Each row comes from the steps of one walk. Every step used is in the known rows, and no mark comes twice. Write the walk behind each row, first mark first.
In the rows, zero is written as 128.
Known rows
C, V, U, A, M, W: [123 121 117 151 149 173 148 172 129 168 158 112 124  64 156 107 127 145
  90]
W, C: [167  98  90 156 137 183 156 157 161 151 156 103 109  68 153 110 134 100
 128]
U, W, C, V, M, A: [138  99 128 163 132 156 138 135 121 175 174  96 129  39 194 110 128 136
 143]
V, U, A, M: [148 144 121 147 152 156 100 157 129 198 147 110 136  75 103 111 128 147
 111]
C, V, U, W, M: [142 124 121 154 115 173 110 151 126 184 144 102 145  80 110 129 181 143
 125]
C, W, M, V, U: [140 102 126 146 152 126 114 169 151 180 111 117 164  83 102 103 136 110
 119]
V, U, W: [142 122 118 162 115 132  76 159 151 164 113 118 146  80  91 131 170 145
  89]
U, A, M, V, C: [168  96 125 164 167 178 127 157 114 173 135 129 142  63 151  92 124 102
 102]
M, W, C, V, U, A: [160  98 118 149 127 144 105 176 144 176 158  97 129  57 108 100 160 138
 116]
C, V, M, A: [131  93 145 159 136 153 145 133 119 181 164  97 135  56 192  99 130 143
 149]
C, W: [124 125 117 154 110 142 114 146 131 159 151 108 122 103 137 127 189 136
  92]
V, M: [143 110 138 162 114 149 114 149 121 177 109 116 148  70 174 116 144 148
 122]
V, C, W: [135 115 125 161 114 152 116 151 113 153 146 119 118  97 146 125 188 115
 103]
U, A, M, V, C, W: [141 125 118 158 136 147 108 152 105 166 156 121 130  76 147 118 165 113
  87]
U, A, M, W: [124 140 108 159 137 190 145 175 128 162 152 117 115  64 170 111 129 151
  81]
A, M: [138 134 118 149 162 178 140 139 131 186 150 110 131  91 137 110 123 137
 108]
M, W, C, V: [149  59 108 143 149 179 187 142 145 156 195  88 117  66 171  96 146 107
 117]
W, C, V, M, A: [138  90 134 158 138 158 154 136 124 177 172  95 128  47 198  99 121 129
 156]
C, W, M, V, U, A: [155 123 120 155 122 133  76 176 136 189 134 108 147  63  93 107 164 141
 105]

Which walk is each row?
[153  76 104 141 155 182 174 143 135 167 207  86 115  57 167  97 139 115
 112]
U, A, M, W, C, V
[152 115 108 155 175 161 123 148 135 189 148 116 155  59 139  91 111 128
  77]
U, A, M, V
[149 112 105 165 144 176 124 150 136 176 134 115 158  62 144 107 144 126
  86]
U, W, M, V
[161 117 121 156 129 142  80 180 142 192 127 109 150  60  92 100 155 143
 112]
W, M, V, U, A
[148 147 115 153 146 176 110 148 123 195 161 106 128  74 124 111 137 154
 101]
U, A, M
[137 135 121 158 108 190 131 155 105 172 149 109 123  92 149 129 190 123
 133]
V, C, W, M
[151 123  85 152 146 185 162 180 152 152 162 110 106  48 163 113 106 104
 115]
V, U, A, M, W, C
[162  56 111 141 151 170 171 130 146 168 196  84 124  75 150  94 154 106
 127]
W, C, V
[116 130 110 157 148 191 167 168 135 155 145 120 118  76 178 111 121 141
  86]
A, M, W
[156 127 113 141 162 158 118 151 130 199 172 100 133  65 110 106 123 132
 118]
W, C, V, U, A, M
[146  79 145 151 125 143 132 130 112 184 143 101 154  68 175 105 152 144
 125]
C, V, M
[128 141 115 154 105 182 129 151 117 176 153 101 126  96 142 130 190 138
 125]
C, W, M
[127 138 121 171 120 189 131 148 127 176 163 100 121  63 158 120 152 147
 141]
U, W, M, A
[162  91 126 163 176 180 141 152 119 169 130 132 143  72 158  94 119  94
 105]
A, M, V, C
[146 106 111 153 183 163 144 141 140 183 141 119 157  71 148  91 101 115
  80]
A, M, V
[163  95 122 170 146 189 127 158 116 165 125 129 144  65 155 105 148 101
 110]
U, W, M, V, C
[148  66 124 137 156 135 150 163 160 167 147  99 138  78 117  97 135 103
 135]
M, W, C, V, U
[120 113 124 164 115 171 149 175 127 149 116 124 131  62 205 115 134 147
  97]
V, M, W
[137 117 119 157 141 150 123 147 110 162 151 124 133  85 154 117 159 105
  89]
A, M, V, C, W
[142 124 112 159 144 130  82 154 146 174 119 123 161  68  97 124 140 135
  75]
A, M, V, U, W
